Each row comes from the steps of one path. Every step used is in the known rows, and no mark comes twice. Write the path behind each row, first mark first.
Known rows
gakodom, nabu: [  2   6  -6   9 -18 -11 -13   6  -4 -38  11  -3 -30   8  -7   5   6 -25
 -11  11  -9  11 -21   4  37 -14 -19]
nugapov, nabu, gakodom: [ 29   3  19  53  17  -8 -38 -18 -12  -2 -37   5 -25  -4  -6  37 -22 -25
  24 -11 -27   9  20  -9  13  -7 -38]
bebu, nabu, zinotot: [  1 -19 -12 -60   6 -35 -11 -34 -24 -28  -5   3  16  -5  37   1   6  17
 -58  11  15  -1  21   2  20  -2  -1]
nabu, zinotot, dasug: [ 25  -8  -1 -21  22  -8  37  -8   9  -4   7  30  20 -46   7 -17   5  31
 -66 -36  19  -6   8 -11 -22 -10  11]
dasug, bonav, zinotot, lebeg: [  7  -4   3  15  29 -23 -10  -7  25   4  30  39  26  56 -28  10  27  29
   7  15  -8  34  52  15  -1 -16 -21]
dasug, zinotot, bebu, nabu, gakodom: [-29  16  18   7  13  24 -34  -6 -24  -7   7 -31 -16  -3  15   1 -52 -27
  33  16  -1 -12 -28  -2   2   9  30]
perede, nabu, zinotot: [  3 -13 -21  12   6 -38  13 -20  40 -21 -11  34   5  16  25   2  -9   8
 -24  -3  10   0 -10   2  13  -9   1]
lebeg, zinotot, dasug, bonav: [ 23  -6  10 -18  11 -16  24   5   9  33  35  20  25 -47 -17 -60  46   2
 -29   3  29 -25  -1 -28 -16   2  -9]
bebu, zinotot, dasug: [ 18  -5  11  -3   5   2  40  16   9  24   1  30  21 -49 -18 -41 -16   3
  20 -20   2  18 -10  52 -22   3  24]
rosu, dasug, nabu, gakodom: [-16 -36   8 -13  41  35   8 -27  13 -45   9   2  -5  -1 -51  22 -52 -61
  16 -12 -22  17 -25 -15   0  35 -20]
bonav, dasug: [  3   6  -9  19 -11  19  25  19  15   8 -15  -6  17  -1   6   7 -24   7
 -19 -36 -20   9  42   8 -50 -17  -3]
nugapov, nabu: [ 16  23  10  25 -18 -21 -24  -2 -14   5 -29  18  -6  -1  -1   6 -18  -4
  -5 -10 -18   7  13  -7  16 -16 -20]
gakodom, nabu, zinotot, lebeg: [  5  -6   6   7  -7 -26  -1 -13   0 -44   0  30 -48  32  19  31  16   7
 -11  -2  26   2 -23 -11  40  -5 -25]
lebeg, zinotot: [ 23  -5   5   9  -9 -22  15  -8  -6   0  15  27  25 -28  16 -36  28  14
 -14   5  11 -20 -23 -21   5 -12   2]
zinotot, bebu, nabu: [-29  19 -15   9 -11   0 -29   1 -17  -4  12   0  -8 -14  31 -19 -46 -23
 -32   2  -1  -8 -20  -6  -4   4  38]
lebeg, zinotot, bebu, nabu: [ -8  10  -5  10 -19 -10 -19 -11 -20  13  14  17   6 -32  45 -46  -6  -8
 -28  11  28 -36 -42 -35   3   8  29]
dasug, zinotot, bonav: [ 22  20  -3 -33  -6 -11  18  41 -25   4  30  -2  11 -15 -24 -19  -4  25
  26   5 -12 -16 -29   3  34  -3  13]
bebu, zinotot, bonav, dasug, rosu: [ 16  -9   1  -7 -27  20  39  23 -15  49  -3   4  27 -18 -13 -11   6  30
  43 -10  -6   5 -10  54   1   6  12]
bebu, zinotot, dasug, nabu, gakodom: [ 21 -23  14 -18  31  24  21  -7  15   5   3  19  -5 -31 -42  -1 -46 -34
  62  -2  14  19 -14  57 -16  28   6]
nabu, gakodom: [ 20 -18   8  44  39   2  -6 -11   1 -27   5  -3  -5 -14  -8  27 -11 -24
  18  -3 -29  12   6   6  -3  -5 -11]
gakodom, nabu, zinotot: [  9 -11  -3  -1  -7 -20  -8 -18 -14 -46  10  14 -21   9  15  13  24   2
 -45   8   7   0 -12  -8  40 -17 -22]
lebeg, zinotot, dasug: [ 35   2   3 -10   0  -7  36   6  13  23  10  25  21 -66   2 -54  18  13
 -26 -22  31 -25 -24 -28 -20  -3   5]
zinotot, bebu: [-16  25  -3  64  -6  10  -6  15  -4  -4  28  23  -2 -17  12 -21 -39 -14
 -27 -17 -17  -7 -31 -12 -20 -13  47]
lebeg, zinotot, bonav, dasug, nabu, gakodom: [ 51 -19 -19 -13   9  11  17   9  -3  23   9  11  -4 -23 -11  10  -2  -5
  25  -9  19 -36  -5 -26   0  29 -29]
nugapov, nabu, zinotot, bonav: [ 46   6  -7  -5  -7 -42 -12  -1 -36  14 -16  45  -4 -15   9  10  13  36
 -38 -19  -3 -20  10 -27  45  -5 -24]
bebu, nabu, dasug, zinotot, lebeg: [-33   8  13 -63  -7 -13 -10   1  -3  -8 -44 -50 -27  45  19  28 -10   1
  58  20  18   8  17  18  -3  23   6]
rosu, dasug, zinotot, bebu, nabu, gakodom: [-48  -6  24   3  25  45 -12 -13 -13 -15   0 -24  -7 -18  -6 -10 -61 -46
  16 -13 -17  -2 -45 -29  -3  32  16]

Which path is each row?
[-16   5  13   6 -27  44  27  -4  11  18 -15 -35  25   1   0  13  -2  17
  -4 -19  -3   9  14  13 -38 -21   4]  bonav, dasug, rosu
[-52   7  -8   3   2  -4 -42   3 -13   8   7 -32 -19  21  18  -3  -4 -37
 -17  26  -7  -4  26  -4 -22  19  25]  zinotot, bebu, nabu, dasug, bonav
[-23  -8   1   1  -2 -14 -27   9  -2 -24   6 -40 -42  47 -20  22  50 -40
   7  40 -15  15  31   7  19   3 -35]  gakodom, nabu, dasug, bonav
[-29  -2  27 -21   5  24  30   4  -2 -20   8  -7  27 -10 -30 -27 -26  -7
   7 -20 -26  10 -33 -16   0   6   6]  rosu, dasug, zinotot
[  1  -7  31 -17 -10  25  43  -4   5  32   0   4  29 -46 -24 -35   2  13
  35  -4  19  17 -36  56 -12  -1  30]  bebu, zinotot, dasug, rosu
[ 49  -2 -24  -2 -19 -11  35  31  -7  42   8  22  22 -39  11 -28  24  32
 -15 -26   9 -38  -3 -31  -4   5 -11]  lebeg, zinotot, bonav, dasug
[  1  15   6  57 -14  -2   2   2  -9  12  28  37  12 -35  30 -47  -1   1
 -23  -5  13 -35 -50 -41 -12  -8  36]  lebeg, zinotot, bebu
[-17 -19 -18 -55  23 -21 -40 -21   2   1 -13 -36  24  47   0  15  38   5
 -13  42 -11  30  88  26  -7   6 -21]  bebu, nabu, dasug, bonav, zinotot
[-28   9  -5   1  -5 -11   9  12  47  -5 -39 -34 -14  44   4  14 -16 -14
  62  15  -4   8  -4  19 -10   4   9]  perede, nabu, dasug, zinotot
[ -9 -10   3  14  32 -15 -10  -2  31   7  -5   1   9  70 -18  34  45  21
  27  17 -15  35  76  16 -27  -3 -18]  nabu, dasug, bonav, zinotot, lebeg
[  0  13  -6 -27 -18  -4  -9  35 -18 -14  -6 -44 -46  23 -18  21  27  -8
  43  21  -7  -7 -16   5  42  10 -18]  gakodom, nabu, dasug, zinotot, bonav
[-17  -2 -25  22  -1 -24   6   6  55  -8 -41 -14 -16  34  12  18 -11 -25
  31   5 -11  13   6  17 -15   4   2]  perede, nabu, dasug
[-29  -5  20  -6 -12  20  10 -13   4  -5 -22 -51   7  15  -4  24  34   7
  24  15  -6  12   3  16 -16  -8  16]  nabu, dasug, rosu
[-41  27  21  29  -5  26  -4  22  -4   1  -8 -32 -10  17   9   3 -19  -3
  34   3 -15  -7  -7  -2 -37  -2  46]  nabu, dasug, zinotot, bebu
[ 44   8 -12   4 -15 -19  -1   8 -24  35 -37  32  -1 -10  17  21   1  39
 -41 -42  -3 -20  42 -27  11  -3 -33]  nugapov, nabu, zinotot, bonav, dasug
[  8 -18   1  -7  34  15 -14 -21   7 -43  16  -3 -17  13 -34  42 -43 -45
  37  18  -6  11  -5  14   5  13 -12]  dasug, nabu, gakodom
[  2  -7  13 -32 -12  14  14 -23   2 -17   4  -8 -18 -23  -4   0  34  10
 -43  -3  41  -6 -36  -9  26 -12 -13]  gakodom, nabu, zinotot, dasug, rosu
[ 33  -2  -6 -14 -32  11  37  14 -12  48   7   0  27 -37   5 -23  42  41
  -2 -13  24 -39 -24 -27   4   2  -6]  lebeg, zinotot, bonav, dasug, rosu
[-26  16  22  -6 -19   1  -7  18   6 -28 -28 -38 -63  58  -3  40   9 -14
  72  17   9  11 -15   7  18   7 -17]  gakodom, nabu, dasug, zinotot, lebeg
[-35   8  -9   0  -3  33 -37 -32   8  13 -19 -24  28  23  20  13   1  27
  -8  17   5  18  18  12 -20  -9  31]  bonav, zinotot, bebu, nabu, dasug, rosu
[ -7  13 -27  14   9   7 -37 -17   3   2   7  24  33   3  22 -12 -32  22
 -39   0  -5  16  17   6  -9 -16  25]  bonav, zinotot, bebu, nabu
[ 17   6 -16 -17 -25  24  32  28  -6  35   4 -18  17 -19 -15   5   9  30
  -3 -25  -6 -11  -2   2  -2  -2   0]  zinotot, bonav, dasug, rosu
[ 31  -8 -29 -12 -15  -9   9  17 -15  -9   4  10 -25   0  11  20  23  17
 -46 -21   6 -15   8 -15  32  -1 -33]  gakodom, nabu, zinotot, bonav, dasug
[-28   6  -9  44   7  10 -47   2  11  -7  14 -15 -24  54 -11  19  36 -21
  -6  31 -16  19  35   1   1  -7 -16]  gakodom, nabu, dasug, bonav, zinotot, bebu
[-18   4 -15   6  22  -6 -49 -15   0  12  39  16  35  27  -4 -18   6   5
 -41  30 -12  17  47   6  -3 -11   6]  dasug, bonav, zinotot, bebu, nabu
